What can hang from each mark:
Z: N
G: Z
K: G
A: N P X
N: A B Z
B: M N P

Known rows, with every way that one mark hangs from another:
(K (G (Z N))): [-0.19  0.09 -3.69 -2.18 -0.33 -0.70 -0.29  3.54 -1.52  0.14 -2.82  4.80
 -0.73  0.22  1.03  5.98  1.68 -0.49 -0.79 -0.80  0.27 -1.90  3.08 -0.45
  0.87  3.10 -2.44]
(B M (N A) P): [ 2.00  2.01  1.89  0.08  2.24  1.85  2.01 -0.67 -1.30  0.89  4.32 -0.56
 -0.90 -0.14  1.18  2.47  1.64 -5.02  1.78 -0.07  0.69  4.34  5.32  0.14
  6.54  1.60 -4.31]
(N (A P X) B): [ 1.42  0.53 -2.51  2.06  0.10 -1.41  0.54 -0.94 -1.57  0.76  4.44  5.55
  4.78 -4.73  3.04  4.22  5.35  0.58  0.29  3.17  0.10  4.42  2.80 -0.05
  2.87  1.67 -4.10]
(B M P): [ 0.91  1.90  1.34 -1.76  2.45  0.65 -0.09 -1.95 -1.42 -0.21  3.61 -0.85
 -1.30 -0.55  0.09  2.11 -0.76 -4.53  1.94 -0.35  0.22  3.14  2.40 -0.82
  2.22  0.94 -2.86]
(B M (N A Z) P): [ 2.17  1.50  2.39  1.51 -0.02  1.77  0.82 -0.09 -0.66  0.55  5.67  0.32
 -1.49  0.34  1.43  3.01  3.91 -4.64  1.57  0.80  0.36  5.13  6.47 -1.84
  4.46  2.53 -4.18]
(Z (N (B P))): [-0.85  2.05  0.58  0.19  0.60 -1.25  0.28 -2.78 -0.66  1.43  2.15  3.02
  1.19 -1.78  0.68  3.70  1.69 -1.38  1.34  1.54 -1.06  2.16  0.43 -1.72
  0.80  1.61 -3.21]
(Z (N A (B M))): [-0.78  2.87  0.19 -0.26 -1.42  0.59  1.65 -0.50 -1.74  2.51  2.62  4.22
  2.24 -1.97  2.31  5.58  5.35 -4.58  0.99  0.85 -0.87  1.72  1.45 -0.84
  0.88  1.62 -4.98]
(Z (N (A P X) B)): [ 1.13  0.50 -1.61  1.00 -1.63  0.31  1.05 -0.02 -0.57  2.14  3.94  7.40
  5.79 -5.15  2.88  5.34  6.11 -0.27 -0.42  2.23 -1.35  3.16  2.21 -0.92
  2.99  1.16 -4.74]
(G (Z (N A B))): [-0.88  2.92 -2.29  1.03 -2.55 -1.87  0.39 -0.33 -3.23  1.61 -1.81  4.61
  1.77 -1.86  2.81  5.12  6.34  0.57  0.34  3.16  0.00  0.57  1.85  0.05
  0.59  2.84 -3.28]
(A P X): [ 2.56 -0.93 -1.87 -0.85  1.69 -0.24 -0.57  0.61 -1.16  0.26  3.68  3.63
  2.78 -3.51  1.81  3.41  1.84  0.92 -0.27  1.09 -0.07  3.21  2.98 -0.07
  2.18  0.08 -2.70]
(Z (N (B M P))): [-1.03  2.55  1.38 -1.78  1.36  0.34  1.81 -2.89 -0.49  1.46  3.41  2.67
 -0.02 -2.04  1.17  4.06  1.04 -5.10  2.08 -0.28 -1.09  2.79  1.79 -0.75
  1.03  1.62 -3.73]
(G (Z N)): [ 0.21  1.91 -1.68 -1.99 -0.74 -0.76 -0.68  1.32 -2.76  0.85 -2.38  2.40
 -0.04 -0.63  1.53  4.27  3.28  0.80 -0.47  1.04 -0.07 -0.91  2.07  0.16
 -0.39  1.26 -1.74]
(A (N B) P X): [ 3.93 -0.91 -3.50  0.43  2.93 -1.61  1.54  0.60 -0.55  0.34  4.49  6.10
  5.00 -3.43  4.08  4.12  2.24  2.21  0.73  0.80  0.78  3.41  2.19  0.69
  1.04  1.27 -1.31]
(K (G (Z (N B)))): [-1.53  1.04 -4.01 -1.49  0.07 -2.56  1.21  1.43 -1.84  0.43 -2.09  6.50
  0.22 -0.77  2.08  6.57  2.11 -0.29  0.19 -0.05  0.51 -1.26  3.21  0.39
 -0.32  4.41 -2.38]
(N (B M)): [-0.52  2.31 -0.51 -1.44  1.82 -1.82  1.57 -1.91 -2.43  0.80  2.84  1.77
 -0.20 -1.06  2.50  4.41  1.52 -3.79  1.96  0.34  0.49  2.11  2.18  1.23
 -1.22  1.40 -2.68]
(Z (N A B)): [-0.39  2.23 -0.92  1.54 -2.14 -1.21  0.02 -1.09 -1.78  2.22  1.58  4.22
  2.74 -1.49  1.93  5.00  5.53 -0.25  0.33  2.75 -0.82  0.84  0.40 -1.36
  0.84  1.56 -4.44]
(A X): [ 2.20 -0.29 -1.42 -0.88  2.41 -1.93 -0.98  0.18 -2.15  1.28  2.86  1.64
  0.28 -2.86  3.29  3.49  3.99 -0.10 -0.33  2.08  0.84  2.13  1.96  0.49
  0.53  0.05 -1.99]
(K (G Z)): [ 0.20  0.29 -4.72 -1.40  1.45 -2.21 -0.71  2.50 -2.81 -1.30 -2.20  3.05
 -1.54  0.37  1.07  4.74  0.08  0.18  0.05 -0.07  1.68 -0.57  3.94  0.23
  0.87  3.72 -1.85]

Rows:
[-0.29  2.44  0.01  1.91 -1.98 -1.43  0.42 -1.09 -1.54  0.73  4.34  3.56
  0.60 -0.72  2.91  4.66  6.31 -3.55  1.54  2.52  0.27  3.37  3.33 -1.71
 -0.73  3.08 -4.37] -> (N A (B M) Z)
[-1.64  1.21 -3.26 -3.48  1.02 -0.72  2.78  1.94 -1.56  0.47 -0.99  6.31
 -0.74 -1.16  2.87  7.06  1.34 -4.74  0.92 -2.00  0.40 -0.48  4.41  1.30
 -0.26  4.09 -2.93] -> (K (G (Z (N (B M)))))
[ 2.29  1.57  1.09  2.00  1.44  0.15  0.40 -0.91 -1.64  0.96  3.25 -0.60
 -0.50 -0.33  0.56  2.18  2.18 -0.71  0.93  1.98  0.69  3.90  4.38 -0.52
  6.08  1.82 -3.75] -> (B (N A) P)
[-0.45  2.66 -0.04  2.01 -1.78 -0.38 -0.38 -2.57 -0.85  1.61  2.38  3.27
  2.20 -2.16  0.62  3.79  4.62 -1.10  0.88  2.51 -0.87  2.92  0.55 -2.51
  2.99  2.31 -4.77] -> (Z (N A (B P)))
[ 0.36  1.88 -3.02  0.37 -1.06 -1.51  0.38  0.34 -3.18  2.07 -0.04  5.70
  1.87 -5.01  5.48  5.37  9.10  0.07 -0.31  3.28  0.27  1.81  2.62  0.96
  1.42  2.39 -3.53] -> (G (Z (N (A X) B)))
[ 1.93  0.82 -0.68  2.91 -4.00  0.10 -2.08  0.59 -0.26 -0.51  3.83  3.85
  3.54 -0.20 -0.53  3.61  4.02  1.56  0.02  2.80 -0.63  2.92  3.38 -4.11
  1.90  2.01 -4.16] -> (N (A P) Z)
[-0.68  2.77 -2.54  0.71 -3.54 -0.69  1.24 -0.14 -1.99  0.46 -0.78  6.38
  4.49 -2.16  1.14  4.96  4.30  1.33  0.40  2.28 -0.84  1.39  3.24 -0.59
  2.39  2.87 -3.53] -> (G (Z (N (A P) B)))
[ 1.09  0.80 -0.88  4.08 -0.29 -1.84 -1.18 -2.45 -0.99  0.77  6.08  3.89
  0.67 -4.32  3.67  3.43  7.80 -0.89  0.81  4.58  0.60  5.96  2.98 -2.78
  1.75  3.46 -4.47] -> (N (A X) (B P) Z)
[ 0.03  2.13 -0.12  1.80 -2.96 -0.30  1.16 -0.91 -0.20 -0.24  5.31  5.41
  3.16 -1.32  1.09  4.75  3.75 -2.71  1.50  1.68 -0.56  4.28  4.74 -2.49
  0.73  2.82 -4.56] -> (N (A P) (B M) Z)
[ 1.75  0.65  1.40  1.44  1.39 -0.94 -0.25 -0.71 -0.54  0.16  4.18  0.24
 -2.10  0.85  0.77  2.43  1.73 -0.48  1.13  1.60  0.65  3.65  5.34 -1.53
  1.96  1.55 -2.08] -> (B (N Z) P)
[ 3.47 -0.30  1.21  2.95  1.23  0.49 -0.35  0.24 -0.47  1.43  6.25  1.91
 -0.74 -2.69  3.50  3.08  6.77 -0.96  0.17  3.23  0.85  5.89  5.86 -1.30
  5.13  2.26 -3.83] -> (B (N (A X) Z) P)
[-0.64  2.22  1.08  0.66  0.72 -1.39  0.46 -3.21 -0.65 -0.45  5.33  2.41
 -1.39 -0.89  1.50  3.17  2.39 -4.51  2.74  1.11  0.09  4.78  3.57 -2.01
 -1.14  3.05 -3.01] -> (N (B M P) Z)
[ 3.03 -0.21 -1.77  1.10 -0.44  0.76 -0.73  0.67 -1.37  0.56  3.93  3.91
  4.29 -3.84  1.95  3.46  4.21  0.95 -0.84  2.35  0.12  3.63  2.90 -1.17
  4.28  0.79 -4.04] -> (N (A P X))
[-1.33  2.58 -2.34 -1.23 -0.48 -2.94  0.79 -0.68 -2.79  1.10 -1.92  4.27
  0.41 -1.56  2.72  4.88  3.56  0.28  0.47  1.70 -0.07 -0.06  1.82  1.12
 -1.90  2.17 -1.63] -> (G (Z (N B)))
[ 1.56  1.50  2.36 -1.72  4.12  0.99  2.27 -0.87 -1.28  0.39  4.00 -1.01
 -2.11  0.27  1.06  2.51 -0.88 -5.07  2.06 -1.00  0.77  3.88  5.15  1.19
  4.21  0.99 -2.51] -> (B M N P)
[ 1.62  1.02  2.67 -0.50  2.23  0.94  1.41 -0.24 -0.26  0.36  5.71  0.18
 -2.76  0.74  1.19  3.01  1.06 -4.51  1.80 -0.35  0.48  4.19  6.74 -0.92
  2.12  1.67 -2.39] -> (B M (N Z) P)
[ 2.69  1.08 -2.03 -1.26  1.94 -0.16  2.90  0.24 -0.20 -0.33  4.30  5.16
  4.02 -0.85  1.95  4.20 -1.12 -1.47  2.17 -1.65  0.40  2.52  2.84  0.56
  1.04  1.70 -1.72] -> (A (N (B M)) P)
[-0.70  2.30  0.30 -0.97  2.68 -1.28  1.56 -3.71 -1.32  0.23  4.04  0.45
 -0.72 -1.47  1.54  2.71 -0.20 -4.82  2.62  0.42  0.41  4.03  2.29 -0.04
  1.26  2.00 -3.25] -> (N (B M P))
[ 1.06  2.04 -2.03 -0.29 -3.84  1.08 -0.42  1.97 -1.72  0.19 -1.16  4.65
  4.00 -1.62  0.29  4.34  3.38  1.67 -0.51  1.50 -0.97  0.51  3.17 -1.45
  3.71  1.73 -3.60] -> (G (Z (N (A P))))
[ 0.57  0.27 -4.03 -0.67 -3.07  1.58 -0.11  4.16 -0.69 -0.59 -1.44  7.34
  3.46 -0.99  0.01  5.79  1.62  0.81 -1.14 -0.32 -0.79 -0.39  4.36 -1.94
  5.05  3.98 -4.18] -> (K (G (Z (N (A P)))))
[ 0.17  2.07 -0.95  3.94 -2.63 -3.15 -1.28 -1.34 -1.91  0.78  3.05  3.50
  1.15 -0.33  2.28  4.32  6.66  0.32  0.85  4.37  0.24  2.77  2.32 -2.60
 -1.32  2.95 -3.90] -> (N A B Z)
[ 3.58 -0.68 -3.27  2.04  1.96 -2.84  0.07  0.96 -0.77  1.01  4.99  6.01
  1.36 -2.62  5.89  5.00  6.47  1.25  0.16  2.36  1.37  2.86  2.27 -0.64
 -2.36  2.27 -1.16] -> (A (N B Z) X)
[-1.27  2.99 -1.35 -0.71 -0.38 -2.18  0.53 -2.17 -2.33  0.40 -0.94  2.72
 -0.11 -1.90  1.71  3.43  2.41 -0.10  1.27  1.70 -0.21  1.87  2.16  0.08
  0.78  2.65 -2.05] -> (G (Z (N (B P))))
[ 2.38  1.23 -0.54  1.02  1.47 -0.97  1.12 -1.08  0.40  0.02  5.93  3.42
  0.19 -0.24  2.77  3.20  1.83 -2.71  3.01 -0.04  0.81  4.12  3.04 -2.14
 -0.18  3.18 -1.88] -> (A (N (B M P) Z))
[ 3.75 -0.43 -3.62  0.30  3.73 -2.85  0.83  0.39 -1.72  1.61  3.86  4.47
  2.17 -2.92  5.73  4.27  4.24  1.40  0.39  1.36  1.64  2.55  1.13  1.15
 -0.30  1.20 -1.01] -> (A (N B) X)
[ 5.21 -1.46 -2.79  1.04  1.48 -1.25 -1.31  2.94 -0.70  1.09  4.78  4.27
  1.11 -1.58  4.70  3.94  5.78  1.12 -0.26  1.51  1.13  2.43  2.42 -1.61
 -0.77  1.09 -1.00] -> (A (N Z) X)
[ 3.66 -0.36 -2.30  2.33  2.45 -2.29 -0.18 -0.68 -0.10  0.65  6.24  4.86
  0.97 -3.00  5.14  3.41  4.81  0.84  1.30  2.28  1.17  4.97  2.67 -1.80
  0.14  2.88 -1.53] -> (A (N (B P) Z) X)
[ 2.94 -0.63 -1.42  2.61 -2.32  0.47 -1.62  1.36 -0.22  0.31  5.52  5.37
  3.42 -3.12  2.03  3.83  6.85  1.12 -0.66  3.19 -0.34  4.29  3.97 -3.09
  2.36  1.63 -4.08] -> (N (A P X) Z)
[ 0.64  1.17 -0.37  1.80  0.21  0.03  0.13 -1.91 -0.88  2.27  4.26  4.54
  2.42 -5.13  3.50  4.08  6.72 -1.56  0.22  3.00 -0.62  4.29  1.37 -1.53
  3.51  2.00 -4.90] -> (Z (N (A X) (B P)))
[ 3.99 -1.17 -3.70  1.71  0.80 -1.87  0.71  1.14  0.63  0.06  6.11  7.75
  4.24 -2.94  4.34  4.52  4.66  2.19  0.53  1.38  0.62  3.97  3.79 -1.23
 -0.55  2.13 -1.28] -> (A (N B Z) P X)
[-0.29  2.55  0.68  2.45 -1.27 -0.76  0.10 -2.69 -0.83  0.09  5.58  2.31
 -0.06 -1.17  1.55  3.26  4.95 -4.30  2.52  2.25  0.14  5.25  3.81 -2.87
  1.19  3.71 -4.62] -> (N A (B M P) Z)
[ 0.72  2.46 -1.88 -0.18 -2.83 -0.02 -1.04  1.81 -2.98  1.02 -2.33  2.79
  1.34 -0.85  1.88  4.14  5.50  0.52 -0.66  2.50 -0.17 -0.17  1.99 -0.65
  1.91  1.73 -3.27] -> (G (Z (N A)))
[-1.50  2.94 -0.82 -3.16  0.14 -1.14  2.40 -0.07 -2.63  1.17 -0.83  3.84
 -0.30 -1.39  3.32  5.46  2.82 -3.46  1.35 -0.13 -0.06  0.34  3.13  1.92
 -1.31  2.11 -2.18] -> (G (Z (N (B M))))
[ 2.38  1.12  1.13 -0.68  0.59  2.33  2.76  1.23 -1.09  0.72  3.91  2.11
  2.52 -0.19  0.54  3.92  1.27 -3.63  0.97 -0.66  0.05  3.47  6.35  0.78
  5.78  1.05 -4.17] -> (B M (N (A P)))
[-0.29  2.35  0.33 -0.39 -2.20  1.74  2.42 -0.44 -0.32  1.25  3.45  6.08
  4.97 -2.38  0.85  5.42  2.93 -3.51  1.07  0.06 -1.64  2.32  2.93 -1.20
  2.51  1.60 -5.21] -> (Z (N (A P) (B M)))
[-0.14  1.85 -0.87  1.52 -3.17  0.12  0.75 -0.68 -0.37  1.41  2.24  6.22
  5.65 -2.08  0.30  4.85  4.04  0.26  0.25  1.92 -1.59  1.68  1.33 -2.09
  2.53  1.52 -4.72] -> (Z (N (A P) B))
[-0.25  1.98  0.07  2.60  0.02 -3.33 -1.04 -3.25 -0.76 -0.38  4.00  2.25
 -0.70 -0.71  1.26  2.73  2.79 -0.37  1.99  3.09  0.08  4.10  2.61 -2.64
 -1.36  2.97 -2.60] -> (N (B P) Z)
[-0.84  2.13  0.28 -2.57  0.63 -0.41  2.17 -0.55 -1.19  2.11  2.50  3.67
  1.10 -1.13  2.37  5.29  2.85 -4.65  1.03 -0.31 -0.93  0.73  1.54  0.41
 -1.38  0.77 -3.31] -> (Z (N (B M)))
[-0.72  1.72 -0.11  0.07 -0.01 -2.42  1.01 -1.25 -1.41  0.42  4.36  3.18
 -0.99 -0.02  2.50  4.55  3.59 -3.86  2.02  1.35  0.24  2.67  3.38 -0.89
 -3.24  2.39 -2.81] -> (N (B M) Z)
[-1.17  1.58 -4.37  0.29 -1.81 -1.59  0.87  1.92 -2.01  0.75 -2.04  6.74
  1.29 -1.57  2.65  6.76  4.43 -0.29 -0.37  1.27  0.48 -0.40  3.13 -0.55
  1.84  5.15 -3.95] -> (K (G (Z (N A B))))
[ 2.72  0.17 -2.75  2.13 -0.62 -2.42  0.57  0.77  0.50 -0.48  4.22  6.30
  4.19 -0.07  1.62  4.27  1.91  2.65  1.37  1.16  0.26  2.55  2.90 -2.22
 -1.34  2.46 -1.29] -> (A (N B Z) P)
